Known rows, with every step that occurs:
gesala guli bezu lali dabo: [-0.83 -1.29 -0.80 -0.87 -1.24  1.91 -1.00  3.08 -1.56  0.75  4.22  4.51
  2.71 -2.40 -3.20 -2.71  2.02  0.94 -2.64  1.76 -2.61  2.93]
dabo terogek linem guli bezu: [ 1.56  0.15  0.51  1.01 -0.49  2.69 -1.09  2.36 -0.14 -0.55  2.08  0.91
  1.84 -1.48 -0.07 -6.29  0.47  3.89  2.95  1.75 -2.10  2.15]
linem guli: [-1.07 -1.57 -0.01 -0.67 -1.13  4.25  0.36  5.27 -0.44 -0.02  0.99  2.82
  0.63 -5.56 -0.74 -3.27  1.24  3.12  3.52  1.50 -3.63  1.14]
lali dabo terogek bezu guli: [-1.21 -1.57 -2.17  2.64 -0.76  1.66  1.96  1.61  2.69  0.96  4.20  2.55
  1.50 -3.07  4.11 -1.84  0.45  5.45  0.02  0.08 -4.31  4.12]
bezu terogek gesala guli dabo: [-3.84 -3.20 -2.18  1.01 -2.02  1.10  0.33  3.25 -0.95  1.21  1.23  2.73
  0.86 -1.54 -3.66 -4.48  0.35  4.58  2.29  0.40 -2.67  3.49]
bezu terogek: [ 0.21 -5.22 -1.84  1.26 -1.28  3.47  0.77  5.10  0.84  0.72  0.59  2.33
  1.64 -4.86 -1.06 -2.07  1.43  2.37  4.35  1.22 -3.89  3.15]
terogek linem guli bezu: [ 0.59  1.08  0.86 -0.20 -0.42  4.21 -1.48  3.33  1.66 -0.48  2.06  1.68
  2.37 -2.31 -2.46 -6.84  0.52  3.15  4.38  1.58 -2.33  0.30]
gesala guli dabo terogek: [-2.02 -3.27 -1.64  1.14 -1.57  1.27  0.05  3.65 -3.17  2.28  2.35  3.44
  1.07 -3.08  0.34 -1.33  0.56  4.33 -0.41  1.87 -2.33  3.82]
guli dabo terogek: [-1.63 -4.75 -2.13  2.54 -1.39  0.91  0.20  4.47 -1.91  1.12  1.35  3.39
  1.05 -4.04  0.14 -0.65  1.07  3.51  1.96  1.74 -2.22  3.91]
dabo terogek linem guli gesala: [ 1.49  1.04 -0.02  1.76 -1.12  3.76 -0.35  2.73  0.96 -1.06  0.02 -0.14
  1.38 -2.96  2.00 -5.97 -0.90  2.20  1.96  0.95 -1.26  1.18]
guli bezu lali: [-0.52 -4.17 -0.45  0.07 -1.32  3.69 -1.44  5.09 -0.85  0.50  1.37  4.58
  2.97 -4.09 -4.75 -2.50  2.19 -0.47  1.10  2.14 -2.54  1.61]
gesala guli dabo terogek bezu lali: [-1.35 -3.63 -1.60  0.97 -1.42  1.42 -0.22  2.10 -0.79  2.40  2.66  5.59
  3.87 -2.54  0.14 -2.00  0.46  3.99 -2.27  1.81 -3.77  3.14]
lali dabo guli bezu: [-0.73 -0.74 -1.56  1.28 -1.16  0.94 -1.05  4.37 -2.12  0.15  3.38  2.07
  0.57 -4.27 -1.43 -2.83  1.10  3.80  0.83  1.91 -1.20  2.97]
guli bezu lali dabo terogek: [ 0.93 -3.62 -1.76  2.04 -0.60  0.20 -0.36  2.87 -2.08 -0.82  3.28  3.55
  1.75 -3.39 -1.15 -1.20  2.49  0.74 -1.43  2.00 -2.43  4.53]
bezu guli: [-3.30 -3.58 -0.46  0.09 -1.40  5.31  0.18  5.19  0.83  1.22  1.90  2.93
  1.20 -4.47 -0.49 -2.37 -0.16  2.32  2.00  0.71 -3.52  2.90]
dabo terogek linem guli: [ 0.74 -0.43 -0.07  0.69 -0.03  2.91  0.20  3.12  1.44 -0.25  0.55  1.06
  1.03 -2.96  2.96 -5.01  0.70  4.00  3.21  1.29 -2.60  2.47]
gesala guli bezu lali: [-0.99 -2.95 -0.16 -1.49 -1.62  4.09 -1.72  4.11 -2.39  1.72  2.55  4.83
  3.05 -2.97 -4.28 -3.19  1.73  0.36 -1.33  2.27 -2.61  1.90]
dabo terogek gesala: [-1.98 -3.23 -2.65  2.04 -1.36  2.19  1.34  4.14  0.51  0.97 -1.25  2.16
 -1.47 -2.89  0.27 -1.34  3.62  2.83  2.63  0.72 -0.65  2.42]
gesala guli: [-1.81 -1.92 -1.17 -1.12 -1.55  4.60  0.36  4.81 -0.48  2.50  1.53  3.51
  0.76 -4.49 -0.36 -1.74  1.71  2.77  1.03  1.59 -2.66  1.43]
lali dabo terogek gesala guli: [-2.38 -0.35 -2.97  1.38 -0.82 -0.22  1.80  2.24 -0.48  0.69  1.08  2.18
 -1.94 -1.74  1.87 -1.83  3.44  4.25 -0.88  0.18 -0.84  3.66]
lali dabo terogek: [ 0.11 -2.66 -2.69  2.34 -0.58  0.52  1.45  3.61 -0.14  0.22  1.83  2.67
 -0.59 -4.77  2.77  0.16  2.68  3.12  1.05  1.27 -2.12  4.24]

Rows:
[-1.58 -1.49 -1.64  0.92 -1.81  2.21 -0.17  2.76 -2.08  1.62  1.15  2.00
 -0.76 -0.42 -2.38 -3.57  3.07  3.76 -0.19  0.95 -0.51  2.36]  dabo terogek gesala guli bezu
[-1.76 -2.67 -1.32  0.26 -1.53  1.79 -0.65  2.60 -3.02  1.34  0.95  3.29
  0.82 -0.43 -3.38 -3.63  2.84  1.60 -2.23  1.37 -1.11  3.10]  dabo terogek gesala guli bezu lali
[-1.59 -2.72 -1.61  0.30 -0.22  0.77  0.06  4.78 -1.02 -0.07  2.05  3.61
  1.42 -6.14  0.34 -1.44  1.36  1.56 -0.66  1.73 -2.15  3.94]  bezu lali dabo guli
[-1.14 -1.61 -1.17  1.51 -2.43  4.07 -0.74  5.74 -1.24  0.35 -0.04  1.27
  0.90 -5.94 -0.61 -3.32 -0.49  1.64  1.07  1.47 -0.64  1.50]  dabo guli gesala
[ 1.07 -1.56 -3.25  2.92 -0.59  0.80  2.16  2.34  3.00  0.92  2.19  3.24
  1.24 -3.95  3.90 -0.67  2.75  4.89  1.48  0.90 -3.16  2.50]  lali dabo terogek bezu
[-0.99 -1.13 -0.56 -0.78 -2.09  4.50 -1.03  4.14 -1.61  2.22  2.52  3.47
  1.57 -2.54 -3.29 -3.19  1.57  2.97  0.49  1.83 -2.12  1.20]  gesala guli bezu
[ 1.34 -0.44 -1.32  2.24 -0.18  0.22 -0.69  2.62  1.10 -0.44  3.22  0.29
  2.65 -1.66 -0.53 -6.18 -0.53  4.77  3.10  1.33 -1.94  4.60]  lali dabo guli bezu terogek linem
[-0.86 -0.29 -1.84  2.16 -1.75  1.97 -0.16  4.75 -1.01 -0.61  1.48  1.32
  0.22 -5.64  0.58 -3.15 -0.50  2.21  0.01  1.11 -0.56  2.22]  lali dabo guli gesala
[-0.64 -1.58 -2.02  1.07 -0.30  1.13  0.66  3.41  2.26  0.62  2.60  4.32
  2.99 -5.78  1.11 -2.30  1.24  3.50 -0.39  1.35 -3.27  2.61]  terogek bezu lali dabo guli
[ 1.74  2.48 -0.64  2.54 -0.68  1.23  0.16  1.43  1.37 -2.13  1.76 -0.22
  0.75 -2.59  3.33 -5.51 -0.69  2.62  1.07  0.58 -1.27  2.21]  lali dabo terogek linem guli gesala
[-0.94 -1.99 -0.51  0.90 -1.88  2.38 -0.58  3.40 -1.13 -1.16  1.14  0.93
  0.37 -1.96 -5.16 -6.99  1.41  3.96  4.67  0.62 -3.51  2.27]  linem guli bezu terogek gesala
[-4.94 -1.72 -1.91  0.33 -1.93  2.04 -0.21  3.86 -1.05  1.81  0.80  3.83
  0.07 -2.04 -3.43 -3.25  1.00  3.83  1.45  0.78 -1.09  1.50]  terogek gesala guli dabo
[ 0.75 -4.19 -1.97  1.74 -0.73  2.92  1.23  3.53  2.14  1.48  0.71  4.91
  3.12 -4.31  1.25 -1.11  2.59  1.84  0.53  1.67 -3.89  2.23]  dabo terogek bezu lali
[-0.04 -0.40 -2.13  2.10 -1.37  1.83 -0.15  3.23  1.72 -0.36  1.88  3.45
  3.14 -5.50  0.45 -3.88  0.02  1.60 -1.53  1.02 -2.24  1.06]  terogek bezu lali dabo guli gesala
[-0.77 -1.34 -1.45  1.44 -1.40  1.44 -0.75  4.59 -1.25 -1.11  1.57  2.59
  1.70 -6.07 -0.58 -3.00 -0.28 -0.33 -1.98  1.43 -1.04  2.88]  bezu lali dabo guli gesala
[-0.56 -4.74 -2.25  2.53 -0.88  0.68  0.28  2.91  0.60  1.01  2.04  5.36
  3.76 -4.13 -0.44 -1.41  1.19  2.89  0.33  1.93 -3.74  2.89]  guli dabo terogek bezu lali
[-3.41 -3.96 -2.90  3.01 -1.31 -0.10  0.76  3.79 -1.19  0.66 -0.40  2.77
 -0.96 -2.57 -1.58 -1.69  1.97  3.64  2.31  0.90 -0.68  3.17]  guli dabo terogek gesala
[-0.52 -0.26 -0.11  0.47 -2.35  5.02 -0.46  4.90 -0.54 -1.10  0.57  1.77
  0.92 -5.51 -1.62 -4.59 -0.14  1.38  2.46  1.27 -2.56  0.01]  linem guli gesala
[ 1.00 -0.35 -0.31  0.87  1.11  0.16  0.54  1.72  1.35 -1.73  2.26  2.35
  2.17 -3.08  3.09 -4.36  1.04  2.31  0.18  1.29 -3.03  4.09]  bezu lali dabo terogek linem guli
[-2.63 -2.14 -2.11  0.74 -1.52  2.13  1.28  3.26 -0.92  2.04 -0.41  2.39
 -1.28 -1.75  0.80 -2.31  2.96  3.67  0.14  0.76 -0.91  2.61]  dabo terogek gesala guli
[-2.43 -2.85 -2.04  0.37 -1.87  2.93  1.23  3.77  0.54  1.84 -0.01  2.27
  0.10 -1.93 -2.16 -3.93  1.87  3.79  2.67  0.31 -2.52  2.84]  bezu terogek gesala guli
[-3.57 -1.99 -1.27  2.04 -1.16  0.08  0.22  3.36 -2.68 -0.92  0.61  2.33
 -1.02 -2.97 -1.47 -4.15  1.12  5.04  2.48  0.88 -2.05  2.95]  linem guli dabo terogek gesala
[-2.45 -1.92 -0.05  0.07 -1.39  2.39 -0.71  4.89 -1.82 -0.15  2.21  3.58
  1.20 -5.01 -2.46 -3.40 -0.13  3.85  3.36  1.78 -3.67  1.81]  linem guli dabo
[-0.44 -2.37  1.00 -1.05 -1.29  3.74 -1.52  4.72 -2.17 -0.67  2.09  3.99
  2.56 -4.41 -4.69 -4.72  0.93  0.78  0.84  2.26 -3.95  1.58]  linem guli bezu lali
[ 0.43 -2.07 -1.39  0.46 -1.31  0.32 -0.74  2.08 -3.55  0.86  4.15  3.70
  2.01 -2.10 -0.72 -2.09  2.25  1.83 -3.84  1.73 -2.46  4.81]  gesala guli bezu lali dabo terogek
[ 1.91  0.12  0.19  1.24 -1.38  4.22 -0.40  3.11  2.30 -1.52  0.33 -0.12
  2.69 -2.88 -0.61 -7.94 -1.87  2.25  4.49  0.43 -3.32  1.45]  bezu terogek linem guli gesala
[ 1.17 -0.74 -0.60  0.28 -1.30  3.81 -1.02  2.46  1.46  1.65  2.54  1.49
  3.38  0.02 -2.29 -6.38 -0.12  3.63  2.75  1.40 -2.96  2.98]  gesala guli bezu terogek linem
[-0.16 -2.51 -1.41  0.58 -0.66  1.56 -0.60  3.71 -0.68 -0.44  2.97  4.45
  2.53 -3.79 -3.56 -1.94  2.22 -0.09  0.11  1.71 -2.46  2.49]  guli bezu lali dabo
[ 1.84 -2.38 -0.95  1.66 -0.90  3.45 -0.77  3.18  2.65  0.10  1.37  1.17
  3.21 -1.45 -2.68 -5.75  0.62  2.65  5.12  1.27 -2.61  2.66]  guli bezu terogek linem
